What can hang from each mark:
k463: k349 k478 k550
k275: k349 k463
k349: k478
k550: k463
k960: k478
k478: k275 k349 k463 k690 k960
k690: k584
k584: k690

Known rows, with every way that one mark hangs from another:
k960(k478(k349 k463)): [ 1.67 -0.51  0.27 -2.12  0.31 -0.54  0.58  0.98 -0.06 -0.27 -0.84  1.45
 -3.54 -1.14  1.24  0.55 -2.03  0.61  0.31 -0.69  0.44  3.94]
k275(k349 k463): [-1.07 -0.23 -0.30 -4.49  0.33  0.55 -0.15  0.54  0.24 -2.90  0.28  1.30
 -0.52 -1.56  0.29  0.29 -0.67  0.36 -0.61 -2.32  0.68  0.02]
k463(k349(k478(k275)) k550): [ 2.49 -2.53 -0.78 -0.87  2.09  1.00 -2.40  2.56 -2.75 -3.85 -2.88  1.11
 -5.31  2.09  2.78 -0.80  0.72  0.21  0.79  2.83  1.26  0.76]
k478(k275(k463(k550))): [ 1.51 -0.77 -0.44 -2.46  2.84  0.04 -1.43  0.02 -0.34 -3.90 -2.48  1.86
 -1.19 -0.14 -0.03 -1.07  0.72  0.34 -0.07  1.37  0.79 -0.44]
k463(k478 k550): [ 0.56 -0.72 -0.71  1.29  2.51  0.06 -0.81  0.86 -2.78 -1.84 -1.97  0.69
 -5.99  1.39  1.01 -1.28  0.78  0.00 -0.42  2.15  0.26 -0.54]
k349(k478(k275 k463 k690 k960)): [ 2.96 -3.91  1.04 -6.16  2.80  4.26 -3.04  3.77  0.86 -3.68 -1.21  2.35
 -2.39  1.00  0.56  0.32  2.32  1.58  0.66  0.96  2.29  0.17]
k550(k463): [-0.57 -0.42  0.04 -0.62  1.48 -0.77  0.50  0.08 -0.59 -1.37 -0.32  0.00
  0.47  0.47  1.67 -0.69  0.93 -0.61  0.71  1.36  0.16 -0.19]
k550(k463(k349 k478(k960))): [ 0.59 -1.80 -0.87 -1.25  3.32 -0.25 -0.06  3.45 -3.17 -3.52 -0.53  1.14
 -3.90  1.73  3.81 -1.68  0.36 -0.26  0.57  3.37  0.46 -1.51]
k275(k463): [-1.46 -0.26 -0.44 -1.61  0.88 -0.33  0.50  0.05  0.05 -2.44 -0.74  0.75
 -0.50 -0.69 -0.46  0.01 -0.54  0.35 -1.61 -1.54  0.35 -0.80]
k960(k478(k690(k584))): [-0.53  0.17  1.05 -2.20 -1.65  0.59 -0.51 -0.01 -0.75 -0.20 -0.93  0.67
 -4.29  1.06 -0.73  1.09 -1.71  1.52  1.59 -1.07  0.03  2.84]
k584(k690): [-0.99 -1.31 -0.70  1.45 -0.17 -1.54  0.15  0.63 -1.45 -0.15  1.34 -0.81
 -1.86 -0.42 -0.93 -0.36  0.52  0.53  0.21  0.68 -0.57  0.43]
k478(k275 k349 k463(k550) k960): [ 5.26 -2.47 -0.27 -5.31  4.47  1.61 -3.44  1.60  2.00 -3.63 -2.50  3.26
 -2.74 -1.35  2.26 -1.24  1.67  0.16  0.44  3.83  1.93  1.56]
k275(k349(k478(k463 k690))): [ 0.47 -2.28  0.74 -5.50  0.03  2.81 -1.93  2.22  0.32 -2.21  0.30  0.99
 -2.46  0.08  0.82  1.36  1.14  0.91  0.60 -1.53  1.82  1.85]
k550(k463(k478(k349))): [ 0.13 -1.38 -0.11  0.47  2.33 -1.23  0.60  1.21 -1.39 -2.06 -1.37  0.63
 -2.95  0.96  2.33 -0.39  0.76 -0.50  0.92  2.71  0.46  1.32]
k960(k478): [ 0.76  0.36  0.58 -0.66 -0.63 -0.11  1.07  0.75 -1.29  0.52 -0.15  0.70
 -2.53 -0.03  0.36 -0.09 -2.00  0.87  1.16 -1.27 -0.45  1.60]
k463(k349 k478(k275 k690) k550): [ 2.21 -2.29 -0.76 -1.04  2.23 -0.37 -3.44  2.82 -4.39 -4.82 -2.32  1.59
 -8.90  3.04  2.34 -1.16  1.06  0.79  1.50  4.86  1.36  0.67]
k275(k349 k463(k478(k960) k550)): [-0.03 -1.34 -0.78 -4.92  3.13  1.66 -1.26  2.22 -1.47 -4.70 -1.04  2.47
 -5.40 -0.71  1.69 -1.29  0.23  0.67 -0.84 -0.49  1.08 -1.30]
k349(k478(k960)): [ 1.19 -2.58  0.61 -2.21  1.60  3.56 -0.65  3.17  0.34 -1.25 -0.81  0.96
 -1.37  0.74  0.89  0.10  0.86  0.81  0.24 -0.59  0.96 -0.67]
k690(k584): [-0.95  0.67 -0.30 -0.50  0.31  0.69 -0.39 -1.56  0.55 -0.24 -2.04  0.08
 -0.07  0.83 -0.96  0.79 -0.60 -0.08 -0.45  0.30 -0.33  0.29]
k478(k275): [ 2.43 -0.49  0.16 -1.41  1.44  0.34 -1.05  0.37  0.13 -1.45 -1.05  1.25
  1.01  0.29 -0.15 -0.50  0.53  0.24  1.34  2.01  0.27  0.24]
k960(k478(k275 k690)): [ 2.11 -0.71  1.41 -2.91 -0.72  0.34 -1.16  1.22 -1.00 -1.10 -0.54  1.56
 -3.42  0.82 -0.19  0.20 -0.87  1.77  2.98  0.35  0.51  2.79]
k463(k349(k478(k690)) k550): [ 0.47 -2.75 -0.24 -0.92  0.23  0.89 -2.86  2.46 -2.64 -3.38 -1.83  0.24
 -7.43  2.39  2.50  0.13  0.93  0.62  0.46  1.67  1.67  1.37]

Rows:
[-0.87 -0.77 -1.44 -1.46  1.53 -1.04 -0.89  0.78 -2.00 -4.21 -1.77  0.93
 -4.47  0.10  1.65 -0.80 -0.61  0.06 -1.79  0.30  0.76 -0.55] | k275(k463(k349 k550))
[ 1.64 -2.28  0.28 -5.99  1.81  3.81 -1.34  3.08  0.72 -2.13  0.29  1.69
 -1.27 -0.70  1.67  0.24  0.75  0.59  0.05 -1.38  1.42  0.12] | k275(k349(k478(k463 k960)))
[ 2.16 -1.75  0.24 -2.76  2.07  1.00 -3.41  1.58 -2.37 -3.81 -1.76  1.88
 -6.86  1.73  1.01 -0.89  1.93  0.91  2.17  3.08  1.43  1.02] | k463(k478(k275(k349) k690) k550)
[ 2.50 -1.14 -0.59  0.23  3.67  0.29 -1.61  1.09 -2.70 -2.84 -2.83  1.60
 -5.15  1.64  0.96 -1.71  1.26  0.19  0.78  3.70  0.46 -0.41] | k463(k478(k275) k550)
[ 2.65 -1.50  0.09 -7.35  2.92  2.58 -1.91  2.38  1.16 -4.24 -0.37  3.19
  0.39 -1.45  0.83 -1.14  0.36  0.94  1.16  0.42  1.12 -1.34] | k478(k275(k349 k463) k960)
[ 0.80 -3.12  0.21 -2.81  0.04  2.12 -2.07  4.14 -1.40 -2.81 -0.23  0.77
 -4.61  1.82  2.24  0.48  0.27  1.13  0.77  0.76  1.51  0.32] | k463(k349(k478(k690 k960)))
[-0.25 -1.27 -0.97  0.30  2.56 -1.44  0.48  2.46 -3.71 -3.13 -0.88  0.52
 -3.70  2.04  3.32 -1.12  0.15 -0.52  0.53  3.24  0.26 -0.56] | k550(k463(k349 k478))
[ 2.78 -1.65 -0.05  0.26  2.38 -0.22 -0.69  1.78 -0.90 -2.10 -2.21  1.77
 -3.26  0.85  0.84 -0.10  0.21  0.31  1.45  3.30  0.64  2.01] | k463(k478(k275 k349))
[ 0.94 -1.22  0.26 -1.56  1.65  1.00 -1.99  0.96 -1.37 -2.78 -2.38  1.47
 -3.96  2.53 -0.92  0.44  0.72  1.05  1.39  2.85  0.63  0.68] | k463(k478(k275 k690(k584)))
[ 0.26 -1.81 -0.77 -1.81  3.23  0.38 -0.86  1.80 -0.81 -4.22 -2.56  2.12
 -6.05 -0.32  1.28 -0.97  0.14  0.53 -1.37  0.84  1.11 -0.22] | k275(k463(k478(k349 k960) k550))
[ 3.21 -0.30  0.32 -5.28  1.49  0.85 -0.33  1.44 -0.81 -1.69 -0.35  2.52
 -1.97 -0.85  0.97 -0.45 -1.36  0.92  1.48 -0.15  0.41  2.20] | k960(k478(k275(k349) k463))
[ 0.91 -2.28 -0.20 -1.88  2.54  2.31 -1.10  1.60 -0.53 -2.20 -2.08  0.76
 -3.20  0.70  0.98  0.14  1.48  0.20 -1.42 -0.19  1.34  0.43] | k349(k478(k463(k550)))
[-0.81 -1.81  0.08 -4.77  0.89  2.20 -0.15  1.97  0.04 -3.50 -0.73  1.40
 -1.57 -0.63  0.53  0.88 -0.17  0.80 -0.61 -2.97  1.26  0.49] | k275(k349(k478) k463)
[ 1.84 -2.33  0.13 -5.81  2.23  3.80 -1.96  2.73  0.32 -2.61 -0.34  1.76
 -2.64 -0.54  2.02 -0.23  1.25  0.52  0.02 -0.80  1.61  0.14] | k275(k349(k478(k463(k550) k960)))
[ 0.79 -1.90  0.00 -1.05  3.16 -0.09  0.13  2.32 -0.89 -2.40 -1.05  1.31
 -2.87  0.69  2.86 -0.92  0.99 -0.27  1.04  2.93  0.68  0.34] | k550(k463(k478(k349 k960)))
[ 0.14 -0.48  1.21 -2.01 -2.09 -0.06 -0.80 -0.05  0.30 -0.21 -1.63  0.91
 -5.24  0.55 -0.03  1.88 -1.92  1.45  2.15 -0.30  0.53  5.31] | k960(k478(k349 k690(k584)))
[ 1.42 -1.25  0.79 -3.07 -0.36 -0.39 -1.52  0.78 -0.35 -1.35 -1.21  1.45
 -7.11 -0.34  1.31  0.75 -0.77  1.20  1.00  0.03  1.38  4.98] | k960(k478(k349 k463(k550) k690))
[ 1.71 -2.67  0.73 -5.66  0.83  1.51 -3.05  2.15  2.62 -2.16  0.16  1.81
 -3.57 -1.09  1.26  0.94  1.27  1.00  0.15  1.08  2.28  2.47] | k478(k349 k463 k690 k960)
[ 1.72 -1.59  1.00 -2.79 -0.39  0.38 -3.37 -0.57  2.15 -2.29 -2.99  1.50
 -2.30  1.01 -0.57  1.99  0.74  0.92  2.71  3.09  1.47  4.69] | k478(k275 k349 k690(k584))
[ 2.38 -1.90 -0.12 -4.20  2.38  1.20 -1.41  1.91  2.43 -1.53 -0.41  1.94
 -1.43 -1.83  1.83  0.01  0.36  0.11 -0.81  1.03  1.41  1.31] | k478(k349 k463 k960)
[ 0.59 -1.99  0.17  0.39  0.81 -0.45 -2.43  1.04 -1.53 -2.47 -2.18  0.84
 -8.62  1.49  1.27  0.18  1.27  0.58  0.88  2.80  1.43  2.88] | k463(k478(k349 k690) k550)
[-1.15 -1.71 -0.05 -3.22  1.96  1.11 -0.74  2.54 -0.97 -3.94 -0.62  1.73
 -4.41  0.41 -0.18 -0.23  0.18  1.34 -1.08 -0.57  1.03 -1.52] | k275(k463(k478(k690 k960)))
[ 2.10 -2.15 -0.72 -2.11  4.34  0.02 -0.70  3.69 -3.09 -4.39 -1.15  1.94
 -3.23  1.91  3.68 -1.98  0.76 -0.14  1.50  4.71  0.63 -1.43] | k550(k463(k349 k478(k275 k960)))
[ 1.67 -2.66 -0.70 -1.50  1.99  1.93 -2.24  3.33 -2.26 -3.28 -1.88  0.95
 -6.06  1.61  3.32 -0.97  0.63  0.30 -0.04  1.72  1.28 -0.34] | k463(k349(k478(k960)) k550)
[ 1.30 -2.07  0.63 -4.63  0.72  3.70 -1.13  2.95  0.58 -1.52  0.33  1.30
 -1.18 -0.28  1.46  0.32  0.59  0.71  1.17 -1.39  1.08  0.29] | k275(k349(k478(k960)))
[ 0.87 -1.72  0.48 -3.09  2.37  0.04 -1.24  1.91 -1.95 -3.68 -0.69  1.46
 -2.84  1.69  1.75 -0.61  1.83  0.31  2.53  3.03  1.01  0.59] | k550(k463(k478(k275(k349) k690)))
[ 2.87 -1.57 -0.11 -7.10  3.55  2.52 -2.73  1.96  0.72 -4.78 -1.22  3.30
 -1.36 -1.25  1.24 -1.68  0.93  0.81  0.94  0.95  1.33 -1.23] | k478(k275(k349 k463(k550)) k960)
[ 1.26 -3.57  0.70 -4.96  2.27  3.89 -3.01  3.09  0.26 -3.11 -1.27  1.42
 -5.03  0.97  1.14  0.17  2.38  1.25 -0.57 -0.04  2.27  0.11] | k349(k478(k463(k550) k690 k960))
[ 0.95 -2.22 -0.83  0.00  1.28  0.75 -1.76  2.33 -2.79 -2.93 -2.23  0.35
 -6.01  1.90  2.81 -0.44  0.40  0.07 -0.17  1.70  1.09  0.67] | k463(k349(k478) k550)
[-1.82 -2.04  0.45 -5.94  0.03  2.76 -1.45  1.36  0.48 -4.18 -1.41  1.41
 -2.88  0.27 -0.32  1.83  0.12  1.29 -0.24 -2.85  1.64  1.43] | k275(k349(k478(k690(k584))) k463)
